What can hang from each mark:
nufe: seme ziro
ziro: nufe seme zupak
zedav: kisevo
kisevo: nomizud zedav zupak
nomizud: kisevo ziro
zupak: ziro
seme: disan kisevo nufe

Each row was made from one small tree. The marks that hang from a mark follow it in brackets, in alphabetical order. Every link used is in the known rows. Write each row's tree.
Known rows:
nufe{seme{disan} ziro{zupak}}: .05,-.07,.30,.15,.16,.13,-.20,.30,.04,-.28,-.39,-.08,.13,-.19,-.24,.12,-.05,.15,-.15,-.19,-.27,-.14,.05,.09,.06
nomizud{ziro{seme}}: .01,.13,-.09,-.26,-.03,-.10,-.02,.27,-.05,.19,-.10,.13,-.01,-.13,-.26,-.04,.09,-.08,.17,-.15,.41,.16,.06,-.30,-.21
nufe{seme{disan kisevo}}: .07,-.34,.37,.31,.27,.18,-.02,.14,-.16,-.51,-.19,-.27,-.14,.11,-.06,.19,.06,-.22,-.06,-.02,-.01,.05,.16,.05,-.33
ziro{seme{disan nufe} zupak}: .13,-.47,-.06,.08,-.14,.14,-.27,-.40,.24,.46,-.44,.25,-.18,.05,.01,.08,-.08,.28,-.23,-.28,.06,-.14,.06,-.07,.10
kisevo{nomizud zupak}: .01,.28,.02,-.21,.23,-.01,.22,.01,-.07,.17,.45,.15,.19,.18,.29,-.07,-.12,-.03,-.03,.22,-.02,-.04,-.04,-.11,.14
nomizud{kisevo{zedav zupak{ziro{seme}}}}: -.13,.57,-.36,-.34,-.13,-.41,.29,-.44,-.23,.01,.40,-.01,.22,-.18,.37,-.07,-.20,.07,.25,.32,-.06,-.20,-.06,-.02,.02
zupak{ziro{seme{disan nufe}}}: .22,-.18,-.01,-.08,-.16,.10,-.02,-.14,-.10,.06,-.20,.10,-.43,.15,.09,.21,.00,.16,-.21,-.02,.10,-.07,-.06,-.07,-.36
kisevo{zupak{ziro{nufe}}}: -.11,.32,-.22,-.12,-.30,-.08,.11,-.09,-.14,.03,.33,.24,.01,.12,-.15,-.03,-.08,.01,.02,.28,-.27,.11,-.14,.07,.03
nufe{seme{disan kisevo} ziro{zupak}}: .04,-.21,.24,.33,.12,.25,-.16,.27,.15,-.48,-.31,-.28,-.03,-.08,-.06,.09,-.05,-.01,-.07,-.25,-.20,-.04,.03,.09,.04
zedav{kisevo{zupak{ziro}}}: .14,.32,-.22,-.33,.06,-.13,.36,.14,-.36,-.13,.20,.05,.22,.10,.20,-.06,-.04,-.01,-.17,.49,-.26,-.09,-.08,-.06,-.37
nufe{seme}: .03,-.04,.22,.09,.28,.06,-.09,.35,-.35,-.24,-.08,.06,.08,.01,-.34,.02,.07,-.17,-.12,.11,.02,.05,.11,.05,-.25
nufe{ziro{seme{disan} zupak}}: -.04,-.06,-.09,.06,-.27,.09,-.27,.09,.32,.06,-.36,.14,-.14,-.18,-.05,.06,-.08,.14,-.04,-.32,-.05,-.13,.05,-.28,.24
kisevo{nomizud}: .07,.09,.10,-.09,.14,.01,.07,.00,-.16,.09,.24,.06,.03,.12,.15,-.01,.07,-.06,-.06,.12,.10,-.03,.05,-.10,-.06
ziro{zupak}: .07,-.09,-.23,.00,-.10,.18,-.16,-.14,-.11,.17,-.10,.23,.21,.04,-.24,-.09,.01,.05,-.17,-.08,-.05,-.02,.08,-.06,-.04
zupak{ziro{seme{kisevo}}}: -.03,.08,-.33,-.01,-.33,.18,-.04,.07,-.13,-.26,.10,.04,-.38,.12,.14,.01,.06,-.11,.13,.02,.25,.16,-.10,-.26,-.40
ziro{nufe zupak}: -.10,-.13,-.21,.16,-.36,.01,-.26,-.32,.12,.30,-.14,.29,.12,-.02,-.40,-.08,.03,.09,-.04,-.11,-.17,.07,.08,.12,.30
nufe{seme{disan kisevo{zedav}}}: -.05,-.30,.37,.28,.35,-.09,.08,-.06,-.27,-.42,-.02,-.36,.00,.01,.07,.19,.12,-.14,.02,.18,-.05,-.19,.13,.18,-.21
kisevo{nomizud zedav zupak{ziro{seme}}}: -.26,.62,-.25,-.42,-.09,-.34,.32,-.28,-.10,.28,.65,.11,.09,-.11,.63,.03,-.04,.22,.24,.37,.04,-.35,-.27,-.08,.09
ziro{seme{disan} zupak}: -.01,-.24,-.14,.06,-.28,.07,-.24,-.34,.23,.24,-.37,.25,-.08,-.05,-.01,.11,-.08,.19,-.01,-.27,.06,-.14,.13,-.26,.08
seme{nufe{ziro{zupak}}}: .17,-.16,-.10,.01,.06,.27,-.24,.20,.01,.18,-.16,.12,.03,.09,-.25,-.19,-.02,.08,-.42,-.11,-.18,.04,-.08,.06,.13
ziro{seme{kisevo nufe} zupak}: .03,-.45,-.34,.20,-.20,.30,-.30,-.30,.23,.34,-.20,.18,-.23,.16,.08,-.13,.01,.03,-.08,-.25,.23,.09,-.08,-.05,.08
nufe{seme{disan} ziro}: .07,-.04,.47,.14,.32,.03,-.10,.62,-.18,-.50,-.24,-.16,-.06,-.08,-.23,.16,.01,-.13,-.17,-.01,-.20,-.03,.11,-.01,-.12
nufe{seme{disan}}: .11,-.20,.40,.14,.33,.03,-.05,.18,-.24,-.33,-.23,-.07,-.01,.04,-.22,.21,.02,-.05,-.15,.04,-.07,-.09,.19,.02,-.30
nomizud{kisevo ziro{nufe zupak}}: .06,.15,-.19,-.14,-.25,-.25,.01,-.49,.17,.21,-.19,-.11,.43,-.32,-.41,-.13,-.09,.17,.25,-.28,.03,.16,.19,.23,.24
seme{nufe{ziro}}: .18,-.15,.10,.01,.21,.16,-.14,.49,-.23,-.03,-.05,.07,-.16,.20,-.27,-.15,.06,-.15,-.41,.04,-.08,.15,-.04,-.02,-.07
kisevo{nomizud{ziro}}: .13,.28,.16,-.35,.21,-.08,.27,.16,-.14,.16,.18,-.11,.20,-.04,.01,-.03,.13,.03,.11,-.03,.30,.08,.04,-.08,-.17
zedav{kisevo}: .14,-.15,-.04,-.05,.17,-.13,.06,.22,-.33,-.08,-.12,.05,.16,.05,-.05,-.08,.12,-.24,-.25,.32,-.06,-.03,.16,-.10,-.31
seme{kisevo}: .04,-.22,-.08,.16,.07,.24,-.04,.12,-.20,-.24,.07,-.07,-.13,.27,-.09,-.10,.09,-.34,-.08,.08,.12,.20,.10,-.14,-.28

Write each row's tree:
-.09,.00,-.07,.05,-.56,-.15,-.09,-.26,.10,.01,-.14,.20,-.41,-.06,-.07,.24,.02,.08,.13,-.04,-.04,-.01,.02,-.07,-.04 : zupak{ziro{nufe seme{disan}}}
-.06,.24,.39,-.06,.16,-.28,.11,.14,.08,.08,.11,-.11,.21,-.29,-.22,.06,.16,.07,.33,-.07,.18,.08,-.01,.31,.14 : kisevo{nomizud{ziro{nufe{seme}}}}
-.17,.10,-.23,.11,-.23,.16,-.19,.04,.46,.09,.07,-.01,-.12,-.12,.41,-.14,.00,.02,.20,-.28,.15,-.01,-.14,-.21,.39 : nufe{ziro{seme{kisevo{nomizud}} zupak}}
-.13,.09,-.29,.00,-.26,.09,-.35,.23,.19,.14,-.21,.31,-.02,-.19,-.17,-.15,-.03,.04,-.01,-.25,.01,-.01,-.05,-.25,.25 : nufe{ziro{seme zupak}}
.04,.20,-.01,-.25,.30,-.24,.33,.07,-.07,.16,.30,.06,.33,.07,.47,-.13,-.06,-.09,-.11,.42,-.09,-.18,-.02,-.03,.11 : zedav{kisevo{nomizud zupak}}
-.07,.21,.11,.10,-.16,-.07,-.07,.13,-.25,-.29,.04,.05,-.04,-.08,-.39,.11,.10,.03,.06,.17,-.14,.08,-.07,.27,-.22 : zupak{ziro{nufe{seme}}}
.12,-.17,-.28,.00,-.20,.25,-.06,-.01,-.12,-.06,.00,.02,-.48,.26,.15,-.02,.10,-.01,-.09,.00,.26,.18,-.20,-.07,-.41 : zupak{ziro{seme{kisevo nufe}}}
.19,-.44,.12,.12,.26,.24,.15,-.13,.00,.02,.04,-.11,-.23,.49,.19,.00,-.12,-.13,-.30,.08,-.10,.09,.01,.00,-.07 : seme{disan kisevo{zupak} nufe}
.07,-.13,-.02,.07,.24,.27,.02,.42,-.01,-.12,.21,-.08,-.18,.36,.05,-.24,-.09,-.28,-.31,.10,-.15,.24,-.17,-.01,.10 : seme{kisevo{zupak} nufe{ziro}}
-.16,-.20,.30,.38,.06,-.03,.01,-.08,.19,-.29,.01,-.12,-.14,.08,-.05,.14,-.09,-.17,.12,.05,-.25,.10,.06,.22,.25 : ziro{nufe{seme{disan kisevo{zupak}}}}
-.09,.43,-.25,-.35,.04,-.17,.32,-.08,-.46,.01,.51,.05,.22,.11,.14,-.05,-.03,.07,-.04,.49,-.26,-.18,-.15,.05,-.19 : kisevo{zedav zupak{ziro}}
.01,.55,-.36,-.34,-.19,-.16,.17,-.23,-.11,-.09,.24,.08,.06,-.08,.20,-.06,-.26,.02,.19,.10,.01,.05,-.02,-.19,-.11 : nomizud{kisevo{zupak{ziro{seme}}}}
.11,-.63,-.14,.25,-.19,.28,-.24,-.48,.32,.25,-.39,.06,-.34,.16,.17,.05,-.05,.13,-.11,-.33,.13,-.03,.02,-.08,.08 : ziro{seme{disan kisevo nufe} zupak}
-.25,.47,-.38,-.31,-.15,-.25,.18,-.13,-.27,.16,.44,.22,.02,-.04,.26,-.01,-.06,.06,.14,.39,-.04,-.22,-.19,-.12,-.07 : kisevo{zedav zupak{ziro{seme}}}
-.15,-.01,-.13,.19,-.13,.14,-.23,.51,.07,-.28,.00,.04,-.36,.03,.03,-.12,.06,-.37,.06,-.09,.16,.22,-.01,-.32,.01 : nufe{ziro{seme{kisevo}}}
-.13,-.01,.00,.11,-.06,.09,-.02,.34,.30,-.24,.03,-.03,-.36,.09,.27,.00,-.17,-.26,.08,-.08,-.05,.08,-.03,-.38,.23 : nufe{ziro{seme{disan kisevo{zupak}}}}
-.11,.34,-.01,-.34,.32,-.23,.54,-.11,.01,.18,.63,-.32,.36,.02,.44,-.13,.03,-.02,.33,.24,.18,-.07,-.11,.07,.11 : seme{kisevo{nomizud{ziro} zedav zupak}}
-.06,-.28,.22,.32,-.14,-.04,-.23,-.30,.16,.04,-.39,.07,.11,-.17,-.36,.18,-.03,.21,.00,-.19,-.26,-.09,.12,.31,.25 : ziro{nufe{seme{disan}} zupak}
.12,.26,-.22,-.33,.09,-.33,.22,-.49,-.16,.20,-.01,-.27,.67,-.32,-.15,-.15,-.03,.25,.18,-.04,.09,-.15,.18,.19,.00 : nomizud{kisevo{zedav} ziro{zupak}}
.18,.06,.07,-.24,.39,.10,.39,.00,.10,.27,.41,-.23,.06,.26,.32,-.13,-.03,.00,.05,.03,.26,.19,-.18,.11,.00 : seme{kisevo{nomizud{ziro} zupak} nufe}
.02,.04,.30,.17,-.15,-.10,-.01,-.03,-.15,-.35,-.13,-.07,-.13,-.09,-.28,.30,.05,.14,.02,.08,-.24,-.03,.02,.25,-.20 : zupak{ziro{nufe{seme{disan}}}}
-.35,-.19,-.05,.39,-.08,-.13,-.20,-.40,.12,.02,.02,-.08,.18,-.19,-.16,-.04,.13,.03,.18,.05,-.17,-.12,-.02,.50,.31 : ziro{nufe{seme{kisevo{zedav}}} zupak}
.14,-.32,-.14,.18,.03,.38,-.21,.13,.11,.01,-.14,-.08,-.12,.21,-.07,-.24,.02,-.04,-.33,-.19,-.11,.14,-.12,.09,.10 : seme{kisevo nufe{ziro{zupak}}}
.05,-.04,.57,.22,.36,.11,.09,.44,.08,-.56,.05,-.45,-.15,-.01,.30,.16,.05,-.14,.03,-.05,-.06,-.03,-.01,.06,.00 : nufe{seme{disan kisevo{nomizud}} ziro}
-.23,.32,-.12,-.03,-.01,.03,.05,.32,.36,-.01,.41,.01,-.21,.01,.54,-.14,-.11,-.22,.23,.01,.08,.06,-.19,-.30,.39 : nufe{ziro{seme{kisevo{nomizud zupak}}}}
-.17,-.27,-.15,.21,-.57,-.09,-.32,-.53,.45,.39,-.38,.36,-.17,-.17,-.17,.12,-.07,.21,.11,-.30,-.07,-.08,.12,-.07,.42 : ziro{nufe seme{disan} zupak}
-.01,-.16,.29,.20,.32,.12,.13,.14,-.06,-.40,.03,-.19,-.05,.20,.08,.13,-.07,-.19,-.02,.08,-.13,.02,.06,.01,-.12 : nufe{seme{disan kisevo{zupak}}}
-.07,.10,.27,.02,.07,-.19,-.04,.29,-.09,-.03,-.10,-.04,.17,-.24,-.58,.03,.14,-.06,.19,-.08,.09,.21,.07,.25,-.05 : nomizud{ziro{nufe{seme}}}
-.03,.32,-.08,-.40,.15,-.25,.27,-.32,-.01,.50,.23,-.12,.54,-.27,.16,-.06,.13,.35,.18,.00,.15,-.27,-.03,.17,.14 : kisevo{nomizud{ziro{zupak}} zedav}
-.17,-.11,.01,.27,-.17,-.01,-.33,-.16,.05,.11,-.23,.22,.20,-.18,-.48,.00,.03,.11,.03,-.11,-.18,.00,.03,.33,.26 : ziro{nufe{seme} zupak}
.19,.17,-.08,-.40,.17,-.22,.30,-.07,.10,.34,-.08,-.14,.54,-.26,.21,-.11,.08,.27,.04,.00,.16,-.16,.01,.07,-.01 : zedav{kisevo{nomizud{ziro{zupak}}}}
-.08,-.07,.13,.00,-.30,-.27,-.05,-.07,.30,.27,-.30,.11,-.20,-.21,-.33,.17,.06,.01,.29,-.24,.21,.13,.17,-.13,.14 : nomizud{ziro{nufe seme{disan}}}
.36,-.27,.37,-.10,.35,.12,.34,-.11,.10,.09,-.01,-.43,-.14,.22,.30,.09,.09,.07,-.04,-.12,.29,.09,-.01,.09,-.18 : seme{disan kisevo{nomizud{ziro}} nufe}
